Each row comes from the steps of one path. Every step used is in the known rows, and no mark comes twice. Write the path behind each row, first mark first.
(in the rows, 100 means zero)
Known rows:
mefulip/pupaz/miti: 154 143 121 93 106 105 98 61 124 132 84 128 110 87 80 103 133 77 82 72
 133 78
pulol/miti/pupaz/vanep: 140 131 119 103 139 100 99 82 114 136 67 121 94 95 78 85 127 65 86 77
 128 41
mefulip/duda/morusel/pupaz: 131 118 119 60 98 95 88 76 129 139 130 152 103 106 90 91 149 30 88 65 62
 67
mefulip/duda: 123 113 112 90 106 106 103 64 124 100 111 141 117 88 83 78 141 44 84 97
 48 70
pulol/miti/pupaz: 132 127 106 96 127 102 100 79 119 124 79 123 110 100 88 84 128 70 96 65
 125 44
pulol/miti/pupaz/mefulip/duda/lavep: 130 136 124 87 117 109 102 37 122 132 78 124 102 82 84 98 141 57 100 69
 128 53
pulol/miti/pupaz/mefulip/duda/vanep/ketul: 134 137 120 91 119 117 116 35 117 143 82 131 92 91 77 117 158 51 93 88
 148 56
ketul/vanep/pupaz/morusel: 152 130 96 95 105 85 94 81 112 153 81 157 104 103 92 100 144 66 72 108
 98 94
mefulip/duda/morusel/pupaz/vanep: 137 122 129 64 107 93 88 79 126 149 121 150 90 101 81 91 148 25 80 75 66
 64
mefulip/duda/vanep/pupaz: 128 101 105 78 102 107 110 33 120 130 92 153 135 94 84 100 160 39 68 114
 70 82
miti/pulol: 141 104 83 108 96 86 103 79 106 103 95 130 95 84 49 67 111 38 101 51 66
 59
miti/pupaz/mefulip: 159 136 122 113 104 113 89 63 125 134 84 135 79 103 67 90 141 63 91 57
 121 56
miti/pupaz/mefulip/duda: 154 137 131 104 96 114 92 44 122 129 104 139 87 99 73 84 148 53 89 67
 106 55
morusel/pupaz/mefulip/duda/vanep/ketul: 144 126 118 75 92 96 115 41 128 150 96 158 69 98 93 126 174 39 77 61 117
 72
pupaz/vanep: 141 116 119 111 134 102 99 100 121 128 60 130 78 88 59 89 129 51 71 101
 79 66
duda/vanep: 136 94 100 102 128 112 109 72 136 141 46 138 112 92 54 121 152 39 84 105
 69 84
lavep/duda: 127 107 108 101 133 103 99 99 124 88 82 126 102 100 101 105 124 39 77
 103 55 96
morusel/pupaz/vanep/duda: 138 119 132 79 112 88 104 90 123 132 84 152 80 99 101 93 131 49 63 57 89
 74
ketul/vanep: 153 116 95 115 130 93 109 95 123 131 68 148 102 98 61 102 145 54 81 116
 67 83
morusel/pupaz: 143 114 99 82 104 82 99 93 129 128 89 147 91 106 105 92 141 59 79 37 92
 61
pulol/miti/pupaz/mefulip/duda: 130 138 122 91 112 106 99 50 119 130 89 131 94 103 84 89 141 65 100 69
 131 40
mefulip/duda/vanep: 127 100 115 88 115 112 112 45 129 128 85 144 124 87 67 104 158 26 81 117
 45 80
mefulip/duda/morusel/pupaz/miti/pulol: 137 126 118 66 89 94 91 63 117 143 142 147 100 105 69 92 133 31 97 53 77
 64
duda/morusel: 130 113 106 82 119 109 80 111 135 139 95 137 95 107 57 102 130 44 101 77
 76 74

Write each row's path:
139 126 123 70 89 89 102 44 133 139 92 149 80 90 101 107 158 45 84 42 97
 69 => morusel/pupaz/mefulip/duda/lavep
131 124 122 94 102 122 116 30 129 136 85 148 77 87 59 129 170 34 87 110
 101 83 => pupaz/mefulip/duda/vanep/ketul
146 131 144 81 115 101 103 55 121 129 63 130 105 49 86 92 133 44 62 85
 99 97 => mefulip/pupaz/vanep/duda/lavep
149 128 116 70 120 95 91 109 125 165 102 144 63 101 75 116 143 35 76 60
 114 73 => duda/morusel/pupaz/vanep/ketul
141 117 125 75 134 89 84 115 126 138 92 135 76 112 99 118 131 22 73 82
 74 89 => lavep/duda/morusel/pupaz/vanep
127 127 125 95 93 109 98 49 130 119 95 147 78 99 67 97 152 50 95 89 83
 65 => pupaz/mefulip/duda
147 134 145 76 111 99 90 76 122 144 82 140 93 76 76 91 134 44 69 82 104
 86 => mefulip/pupaz/vanep/duda/morusel
139 103 98 89 102 105 105 43 126 155 50 154 104 108 67 128 162 56 75 99
 118 82 => duda/vanep/pupaz/mefulip
149 144 125 83 91 93 82 70 126 146 86 133 94 71 102 89 140 57 88 57 104
 82 => mefulip/pupaz/morusel
124 116 139 100 126 113 103 91 122 112 72 140 87 85 70 89 116 47 67 107
 70 89 => pupaz/vanep/duda
130 95 110 100 142 108 108 82 130 116 56 130 112 99 84 131 142 22 74 123
 53 106 => lavep/duda/vanep
116 114 129 58 100 108 91 97 134 127 112 157 101 108 91 102 121 42 88 57
 75 95 => vanep/duda/morusel/pupaz
161 127 84 107 106 84 110 64 98 140 89 152 113 108 61 100 131 71 74 103
 118 86 => ketul/vanep/pupaz/miti/pulol
107 106 127 80 114 125 110 65 134 91 76 135 127 58 87 101 113 42 82 89
 55 120 => vanep/duda/lavep
133 106 107 92 132 109 107 64 119 123 66 135 122 111 94 139 136 45 63
 125 96 113 => lavep/duda/vanep/pupaz/miti
160 140 111 97 92 92 101 51 110 130 95 125 106 80 64 88 122 64 90 52 128
 71 => mefulip/pupaz/miti/pulol
119 122 137 60 93 109 88 86 137 137 108 162 82 114 83 111 128 45 94 54
 91 92 => vanep/duda/morusel/pupaz/mefulip
132 95 100 88 129 101 105 69 119 117 63 138 122 106 101 127 143 35 61
 120 77 107 => lavep/duda/vanep/pupaz
135 108 101 82 104 105 97 57 124 162 60 149 114 96 84 121 150 51 75 97
 101 95 => duda/vanep/pupaz/morusel
143 120 122 75 90 90 104 44 133 155 86 160 77 109 90 115 170 42 83 54 98
 63 => morusel/pupaz/mefulip/duda/vanep
127 110 113 84 134 105 83 113 129 114 95 129 96 111 86 116 124 27 87 100
 58 98 => lavep/duda/morusel
140 127 121 76 86 86 98 56 130 137 102 157 72 111 100 97 159 52 84 41 99
 57 => morusel/pupaz/mefulip/duda
148 121 119 70 118 88 80 113 130 169 92 146 70 111 73 106 139 37 83 54
 95 63 => duda/morusel/pupaz/vanep
132 103 105 100 144 117 121 77 122 110 69 127 101 85 89 144 147 19 67
 131 76 118 => lavep/duda/vanep/ketul
130 111 112 80 104 113 111 28 119 135 95 150 137 100 77 113 154 49 71
 118 89 86 => mefulip/duda/vanep/pupaz/miti
143 104 90 94 103 104 111 41 111 149 68 143 123 104 53 121 135 55 77 92
 120 86 => duda/vanep/pupaz/miti/pulol
144 127 128 81 110 97 99 87 130 157 91 170 83 114 68 121 146 43 86 95 85
 100 => ketul/vanep/duda/morusel/pupaz/mefulip
